Each row was made from one small tree. The marks that hang from a mark follow it in brackets, in alphabetical order. Every link used is in the known rows. Write each row's tree.
Known rows
suba[vevak[funer]]: [  6.5  -6.4   3.5  -4.2 -10.5   1.1 -15.8  -4.5  12.8   3.5  -4.0  12.1
  -8.2   6.9 -36.5 -17.7  -7.0  -1.2]
vere[poga vevak]: [-37.5   6.8  -7.4  -5.4 -14.4 -25.9  35.3 -11.6  22.6  24.1  14.3   5.5
   6.3   3.0  32.1  -4.5  -0.2  18.2]
funer[vevak]: [  2.6   3.0  -3.8   2.4  -5.0   1.1 -37.4   9.8  -0.2  15.4   6.3  -6.3
  -8.9   6.4   0.8  14.3  -3.5 -11.9]
funer[gatutes poga]: [ -5.9  15.9  -1.4 -10.2   5.5   5.4 -47.9  10.8  -7.2  20.3 -10.4 -16.9
 -12.1  -7.9   9.2  12.8  -6.3   5.4]
vevak[vere]: [ 19.0 -10.9 -12.4  12.5  -6.2   2.0  15.2  19.4   0.2  -4.1   3.2   8.3
  -2.4  -1.0   1.4   6.9   1.3 -10.1]
vere[poga]: [-17.6  -0.9  -0.8  -0.3  -1.8 -20.5   3.4  -0.3   7.9   4.7   9.5   8.8
  -1.6  10.7   9.8   0.4   0.7  13.5]
suba[vevak[funer[poga]]]: [  0.5  -1.6  -0.9  -8.9  -5.4   3.1 -17.8  -2.3  10.6   6.8  -5.0   5.0
  -9.9   0.6 -31.6 -12.8  -5.8   3.1]
pogi[suba]: [ -6.7 -14.3   2.0  -3.3   4.6  -7.0   8.6   0.1 -14.8 -11.0   8.4   3.5
 -14.8  12.1  -8.2   3.9  -3.1  -4.9]
suba[poga vevak[vere]]: [  3.0 -17.3  -9.4   7.5  11.6  -5.3   9.9  -1.6 -23.3   9.9  -4.4   6.2
 -22.4  -4.9 -23.9 -24.4  -9.9   5.7]
pogi[suba[vevak[funer[poga] vere]]]: [  2.7 -10.5  -3.4  -5.3   6.3   2.3  24.6   4.2 -15.6 -14.7   5.6   2.5
  -5.3  -5.9  -9.3  -1.8  -3.6   0.2]
pogi[suba[poga vevak[funer[gatutes] vere]]]: [  2.4 -13.7   3.1  -1.1  18.1  -2.1  20.8  -0.6 -29.5 -14.4  -0.7   0.8
  -6.8  -5.2  -3.0 -16.9  -8.7   8.6]
guta[vevak[funer[gatutes]]]: [  8.3   3.7   6.4   1.2 -11.6  18.4 -56.4   2.0  21.3 -11.2 -27.1  -0.9
  14.9   8.8   1.1  10.9  10.8 -14.5]
fatisor[vere[poga]]: [-14.8  -2.7   6.5   1.7  12.9 -24.1  -8.0 -11.5  -9.3  12.9  11.1   6.7
  -9.6  12.5 -15.2   9.1   3.7  -2.2]
funer[gatutes vevak]: [  8.5  17.2   4.9   0.0  -2.5   8.2 -64.3  12.7 -10.0  23.7  -3.1 -16.6
  -2.9  -3.2  17.2  16.8  -9.8  -9.1]
vere[poga vevak[funer]]: [-30.1   9.5  -1.6  -6.9 -15.1 -22.0  38.5  -9.2  36.5  10.8  11.5   7.1
  22.2   3.0  38.6 -11.2   2.9  23.9]
guta[vevak[funer vere[poga]]]: [  9.6  -1.3  -5.7   8.9  -9.4  12.9 -10.1  10.2  21.8 -21.7 -16.4   5.2
  27.2   0.3  18.3  14.5  18.1  -8.4]
pogi[suba[vevak[funer]]]: [ -2.4 -12.9   5.0  -7.4   2.4  -2.4   9.6  -5.4 -10.6 -12.5   5.2   6.8
  -9.9   6.6 -21.6  -8.5  -6.2  -0.9]
vevak[funer]: [ 10.6  -4.5   7.1  -0.5  -8.0   0.0 -13.9   6.6  26.9 -14.1  -3.5   9.7
   7.9  15.0  -7.5  -9.7   1.7   1.5]
fatisor[funer[gatutes poga]]: [  1.7  11.0   0.9  -3.1  -2.5  21.5 -12.5  -8.7  -2.0   0.8  -6.7 -19.5
 -21.4   1.8 -15.8   5.1   1.5  -8.3]
vevak[vere[poga]]: [  6.5  -5.8 -12.0  11.4  -2.2  -8.5  30.5  17.1   0.7  -4.3   9.3   9.6
   6.6  -4.0  19.9   7.0   3.6   3.9]
guta[vevak[funer vere]]: [ 17.9  -5.1  -5.5   9.8 -12.0  20.4 -20.7  12.2  21.4 -21.5 -20.7   4.4
  20.6   2.4   5.6  14.5  16.7 -18.0]

Write each row's tree
[ 21.2   7.9   2.2   7.5  -1.6   1.8  15.3  22.3  13.9 -17.6  -1.4   5.1
  33.8 -10.8  40.4  -0.5   3.2  14.3]  vevak[funer[gatutes] vere[poga]]
[  2.7  -6.7   2.6  -3.5   5.6  -1.7  23.8   2.5 -17.1 -14.1   6.0   4.3
   2.6  -6.1   1.6  -4.2  -5.6   5.0]  pogi[suba[vevak[funer[gatutes] vere[poga]]]]
[ 10.4 -14.6  -3.8   6.0  10.9  -1.5  13.7   0.6  -9.3  -3.8  -7.4   8.1
  -6.6  -5.0 -17.8 -31.4  -7.2  11.2]  suba[poga vevak[funer vere]]
[-18.3   6.7  -6.4  -9.7 -15.3  -4.8  15.4  -3.4  33.8  14.5   1.8  -1.8
   7.6   0.8  17.2  -6.9   0.9   8.1]  vere[vevak[funer[poga]]]
[ -6.5  -9.2   2.0 -10.7   5.9  -1.0   8.3  -3.9 -12.0 -10.2   4.6   1.8
 -11.5   2.1 -18.3  -5.2  -5.3   1.8]  pogi[suba[vevak[funer[poga]]]]
[  8.1   7.6 -12.7   4.4  -2.3  24.9   9.1   1.6  -3.2  -2.5   4.5 -21.8
 -15.8  -5.3  -5.8  16.7   7.0 -16.1]  fatisor[funer[poga vevak[vere]]]
[-15.2   2.7   2.5  -5.0   3.2 -13.0  -0.2 -13.5   8.6  19.4   5.6  -0.7
  -3.1   5.2 -10.0   4.1   3.9  -5.8]  fatisor[vere[vevak[funer[poga]]]]
[  4.6  -5.6  -0.5  -6.2   7.2   5.0  15.1   4.9 -18.9 -11.7   2.5  -0.9
  -3.0  -9.1  -3.9  -0.9  -5.6   1.3]  pogi[suba[vevak[funer[gatutes poga] vere]]]
[-27.4  16.3   2.6  -8.1 -14.0 -18.7  25.3  -7.9  32.1  14.9   6.6   2.0
  25.4  -1.8  46.4 -10.0  -0.2  25.7]  vere[poga vevak[funer[gatutes]]]
[ -4.3 -13.5  -4.2  -1.8   5.2  -6.8  30.5  -0.5 -23.6  -7.5  11.4   6.7
 -10.5  -2.8  -8.2   0.0  -5.3   0.0]  pogi[suba[vevak[vere[poga]]]]
[-21.8   9.2   8.7  -4.0   4.3 -22.7   6.8 -16.6   7.6  19.9   9.1   1.8
   9.6   3.5  10.6   1.8   3.0   6.4]  fatisor[vere[poga vevak[funer[gatutes]]]]
[ -1.0  11.3   8.0  -1.9  13.4  13.7 -17.7 -20.7 -18.9   8.7  -2.8 -21.4
 -25.3   2.0 -32.8  14.0   5.4 -18.0]  fatisor[funer[gatutes poga] vere]
[ -4.2  -4.6   5.2 -11.4   6.6   1.2  -1.2  -2.6 -15.5  -7.2   1.2  -1.7
  -9.1  -1.2 -12.4  -4.5  -7.6   3.0]  pogi[suba[vevak[funer[gatutes poga]]]]
[  3.7  -7.1 -10.0   4.0  -6.3  -5.1  15.0   2.8  -5.7  10.4   5.0  11.8
  -8.9  -6.2 -17.3  -5.9  -5.5   0.6]  suba[vevak[vere[poga]]]
[ 12.5   5.5  -1.3   7.8  -8.1  16.2 -22.6  11.6  16.9 -17.7 -21.0   0.5
  29.8  -4.5  26.6  16.0  15.1  -7.0]  guta[vevak[funer[gatutes] vere[poga]]]
[ 12.8  19.0  -2.7   6.9   0.7   5.7 -30.5  22.3 -14.3  17.1   2.8 -14.8
  12.3 -16.5  42.8  21.5  -5.6  -1.5]  funer[gatutes vevak[vere[poga]]]
[-18.7  15.0   9.8   0.2   1.3  -3.5  22.3 -34.3  -4.8  17.8   7.8 -13.0
  -8.0   2.9  -5.6   3.9   5.3  -6.6]  fatisor[funer[gatutes] vere[poga vevak]]
[ -7.9   7.6   7.0   5.9   9.9   0.0   5.0 -23.7 -13.2   5.0  15.1 -12.9
 -13.9   9.2 -20.3  15.7   9.6 -15.6]  fatisor[funer[vevak] vere[poga]]
[ -3.3  17.6  12.8   4.4  11.5   4.9 -13.8 -22.0 -20.1  11.2   8.5 -19.9
  -9.8   2.5  -8.9  17.3   5.3 -13.8]  fatisor[funer[gatutes vevak] vere[poga]]
[ -2.7 -12.7   4.0  -1.6  10.2  -6.8 -10.0 -10.5  -4.3   2.6  -9.1   7.4
 -15.1   6.3 -30.2 -35.9  -9.8  13.7]  suba[poga vevak[funer]]
[  0.5 -18.7   0.1  -0.3  17.6  -4.5  29.7  -1.9 -26.2 -17.6   2.7   4.1
  -8.8  -1.9  -8.6 -18.1  -6.4   7.7]  pogi[suba[poga vevak[funer vere]]]
[ 33.5   2.8   1.9   8.8  -5.3  12.5   0.5  24.8  13.1 -17.2  -7.5   3.8
  24.7  -7.8  21.6  -1.2   1.1   0.1]  vevak[funer[gatutes] vere]
[ 14.0   2.4  -0.4   1.3  -5.8   2.1   4.8   6.3   3.6   1.2  -2.6   8.8
   9.9 -11.0  -2.8 -11.5  -5.8   7.8]  suba[vevak[funer[gatutes] vere[poga]]]
[ 21.0   1.9  -1.5   8.8 -10.9  23.8 -34.1  13.1  16.4 -17.2 -25.3  -0.4
  23.6  -2.3  13.5  15.5  13.6 -17.0]  guta[vevak[funer[gatutes] vere]]
